Known rows, with every step that occurs:
F > Z > S: [-0.09 -0.16 -0.34 -0.02 -0.14 -0.04  0.00 -0.11  0.27 -0.15  0.09  0.42
  0.14 -0.48 -0.22 -0.20  0.34  0.18  0.10 -0.41  0.45 -0.22]
K > S > Z > F: [-0.19 -0.17 -0.31  0.06  0.08 -0.14 -0.23 -0.20  0.39  0.13 -0.26  0.19
  0.17 -0.18  0.14 -0.10  0.39 -0.23 -0.16 -0.26  0.36  0.05]
B > S > K > F > Z: [-0.02  0.01 -0.36 -0.13 -0.50  0.12  0.15  0.00  0.35  0.08  0.21 -0.03
  0.00  0.15  0.13 -0.24  0.27  0.18 -0.01 -0.24  0.41 -0.36]
S > Z > L > K > F: [-0.13  0.31 -0.39 -0.07 -0.19 -0.45 -0.42  0.39  0.19  0.06 -0.15  0.18
  0.08 -0.29 -0.13  0.18  0.35  0.00  0.33 -0.52  0.00  0.35]
L > K > F > Z > S > B: [-0.28 -0.09 -0.35  0.27 -0.59 -0.19 -0.53  0.14  0.42 -0.15  0.19  0.19
  0.18 -0.16 -0.56 -0.06  0.38  0.31  0.33 -0.35  0.54  0.00]
F > K > S > Z: [-0.01 -0.02 -0.36 -0.29  0.11 -0.20 -0.14 -0.17  0.24  0.06  0.09  0.16
  0.17  0.07  0.01 -0.29  0.67 -0.09 -0.44 -0.53  0.59 -0.26]
Z > S > B > U: [-0.19 -0.04 -0.29  0.33 -0.14 -0.03 -0.18 -0.14  0.47 -0.17 -0.04  0.18
  0.64 -0.42 -0.26  0.12  0.62  0.07  0.01 -0.45  0.55 -0.56]
Z > L > K > S > B > U: [-0.28  0.15 -0.28  0.18 -0.10 -0.22 -0.57  0.07  0.45  0.32 -0.22 -0.13
  0.07  0.05 -0.38  0.31  0.52  0.06  0.14 -0.49  0.48 -0.20]
Z > U: [-0.08  0.03 -0.39 -0.02  0.09 -0.04  0.13 -0.13  0.06 -0.35  0.01  0.38
  0.25 -0.51  0.17  0.07  0.24 -0.03 -0.01 -0.10  0.33 -0.58]
S > Z: [-0.06  0.18 -0.34 -0.13  0.03 -0.19  0.22 -0.03  0.22  0.03 -0.02  0.41
  0.08 -0.44  0.14 -0.04  0.39 -0.06 -0.06 -0.57  0.18 -0.01]
F > K > S: [-0.06  0.00 -0.37 -0.20  0.06 -0.10  0.03 -0.27  0.27 -0.13  0.14  0.20
  0.06  0.00 -0.04 -0.26  0.63 -0.04 -0.41 -0.35  0.67 -0.69]
B > S: [-0.15  0.23 -0.29  0.02 -0.14  0.13  0.53 -0.37  0.26 -0.11  0.14  0.26
 -0.10 -0.35  0.13  0.01  0.35 -0.05  0.21 -0.36  0.37 -0.46]
L > K > F: [-0.19  0.25 -0.43  0.04 -0.41 -0.18 -0.04  0.01  0.22 -0.39 -0.02  0.35
 -0.01 -0.41 -0.12  0.11  0.42  0.10  0.15 -0.18  0.17 -0.14]
S > K > F > Z > U: [ 0.05 -0.21 -0.46 -0.18 -0.27 -0.01 -0.21  0.19  0.15 -0.12  0.09  0.10
  0.33 -0.07  0.15 -0.17  0.18  0.17 -0.23  0.01  0.37 -0.48]
F > K: [-0.09  0.16 -0.38 -0.28 -0.03 -0.19  0.28 -0.16  0.20 -0.29  0.33  0.39
  0.12 -0.35  0.05 -0.17  0.51  0.04 -0.16 -0.41  0.45 -0.67]
F > K > S > Z > U: [ 0.06 -0.24 -0.40 -0.28  0.25 -0.16 -0.33 -0.18  0.10 -0.09  0.04  0.09
  0.46  0.06  0.04 -0.21  0.56 -0.12 -0.43 -0.23  0.66 -0.39]
L > K > S > B: [-0.32  0.15 -0.30  0.25 -0.23 -0.08 -0.19 -0.12  0.41  0.16  0.05  0.19
 -0.21  0.01 -0.25  0.10  0.45  0.07 -0.10 -0.44  0.58 -0.20]
K > F > Z > U: [ 0.04 -0.20 -0.42 -0.14 -0.27 -0.06 -0.12  0.10  0.12 -0.40  0.06  0.19
  0.31 -0.21 -0.01 -0.17  0.18  0.12  0.14  0.07  0.46 -0.39]
B > S > K > L: [-0.12  0.17 -0.39  0.13  0.04  0.05  0.35 -0.23  0.31  0.24  0.24  0.27
 -0.13 -0.09  0.16  0.02  0.22  0.07 -0.09 -0.46  0.33 -0.60]
S > K: [-0.12  0.20 -0.40 -0.07 -0.04 -0.05  0.27  0.01  0.26  0.09  0.08  0.37
  0.01 -0.35  0.25 -0.01  0.33  0.08 -0.40 -0.47  0.20 -0.52]
F > Z > L > K > S > B: [-0.28  0.06 -0.25  0.07 -0.17 -0.27 -0.47  0.21  0.38  0.58  0.06 -0.02
 -0.36  0.20 -0.42  0.05  0.22  0.20  0.23 -0.61  0.59  0.06]

Rows:
[-0.14  0.22 -0.34 -0.03 -0.12  0.13  0.42 -0.24  0.29  0.16  0.18  0.17
 -0.06 -0.19  0.25  0.01  0.36  0.02 -0.15 -0.42  0.33 -0.54] -> B > S > K
[-0.02  0.15 -0.33 -0.13 -0.31 -0.03 -0.05  0.25  0.32  0.35  0.15 -0.18
 -0.01  0.15  0.02 -0.08  0.19  0.15  0.17 -0.45  0.33 -0.29] -> B > S > K > F > Z > L
[-0.24 -0.05 -0.38  0.01  0.17 -0.34  0.00 -0.22  0.39 -0.26  0.31  0.46
  0.27 -0.36  0.01 -0.13  0.24  0.02  0.01 -0.20  0.38 -0.61] -> Z > F > K > L
[-0.17 -0.07 -0.38 -0.08  0.25 -0.44 -0.18 -0.10  0.34 -0.04  0.23  0.42
  0.34 -0.32  0.07 -0.17  0.28 -0.04  0.02 -0.36  0.31 -0.20] -> S > Z > F > K > L
[-0.21 -0.06 -0.31 -0.03  0.15 -0.27 -0.04 -0.35  0.35  0.03  0.33  0.23
  0.32 -0.14  0.06 -0.16  0.26 -0.08  0.24 -0.33  0.42 -0.22] -> B > S > Z > F > K > L
[-0.20 -0.16 -0.34 -0.10  0.04 -0.16 -0.18 -0.36  0.41 -0.19  0.05  0.14
  0.28 -0.10  0.03 -0.22  0.49 -0.11 -0.26 -0.09  0.62 -0.58] -> Z > F > K > S
[-0.28  0.00 -0.28  0.18 -0.28 -0.05 -0.36 -0.19  0.52  0.11 -0.14 -0.01
  0.12 -0.01 -0.30  0.19  0.60  0.08 -0.05 -0.27  0.57 -0.26] -> L > K > S > B > U
[-0.11  0.16 -0.44  0.07  0.11 -0.16  0.24 -0.02  0.26  0.17  0.17  0.47
 -0.08 -0.26  0.15  0.00  0.23  0.10 -0.38 -0.51  0.23 -0.55] -> S > K > L
[ 0.02 -0.21 -0.41 -0.13 -0.36  0.17 -0.13 -0.03  0.19 -0.02  0.15 -0.08
  0.29  0.12  0.14 -0.16  0.16  0.16  0.01  0.06  0.48 -0.50] -> B > S > K > F > Z > U
[-0.12 -0.19 -0.39 -0.06  0.06 -0.10 -0.49 -0.16  0.10  0.02 -0.25  0.19
  0.15 -0.17 -0.06  0.11  0.39 -0.08 -0.12 -0.13  0.39  0.14] -> L > K > S > Z > U
[-0.04 -0.14 -0.40  0.06 -0.36 -0.04 -0.19  0.02  0.29 -0.37  0.03  0.28
  0.34 -0.32 -0.23 -0.26  0.39  0.17  0.10 -0.26  0.49 -0.26] -> K > F > Z > S
[-0.05  0.21 -0.45  0.01 -0.27 -0.05  0.11  0.15  0.24 -0.13  0.05  0.23
  0.15 -0.19  0.20 -0.05  0.42  0.07 -0.38 -0.32  0.19 -0.55] -> S > K > F
[-0.24 -0.07 -0.24  0.00 -0.24 -0.25 -0.71  0.16  0.51  0.49 -0.12 -0.19
 -0.08  0.20 -0.51  0.13  0.37  0.22  0.26 -0.45  0.60  0.00] -> F > Z > L > K > S > B > U
[-0.26 -0.24 -0.27  0.06 -0.07 -0.17 -0.45 -0.29  0.64 -0.02  0.04 -0.14
  0.62  0.12 -0.10 -0.11  0.63 -0.05 -0.22 -0.09  0.77 -0.70] -> Z > F > K > S > B > U
[-0.19 -0.03 -0.30 -0.19 -0.12 -0.21 -0.41  0.10  0.25  0.39 -0.10  0.09
 -0.39 -0.02 -0.35  0.03  0.23  0.16  0.21 -0.43  0.46  0.14] -> F > Z > L > K > S
[-0.09  0.15 -0.42 -0.10  0.15 -0.29  0.22 -0.17  0.22 -0.25  0.40  0.52
  0.01 -0.27 -0.05 -0.17  0.37  0.10 -0.15 -0.45  0.45 -0.70] -> F > K > L
[-0.02  0.13 -0.32 -0.07  0.22 -0.26 -0.20  0.09  0.22  0.41 -0.22  0.11
 -0.05  0.02  0.01  0.00  0.42 -0.17 -0.12 -0.71  0.34  0.04] -> K > S > Z > L
[-0.33  0.29 -0.29  0.26 -0.07 -0.28 -0.40  0.13  0.40  0.42 -0.01  0.04
 -0.29  0.08 -0.33  0.23  0.38  0.03  0.11 -0.61  0.47 -0.13] -> Z > L > K > S > B
[ 0.00  0.16 -0.36 -0.13 -0.25 -0.27 -0.10  0.34  0.24 -0.03  0.04  0.11
 -0.01 -0.16 -0.11 -0.11  0.20  0.11  0.32 -0.41  0.29 -0.16] -> K > F > Z > L
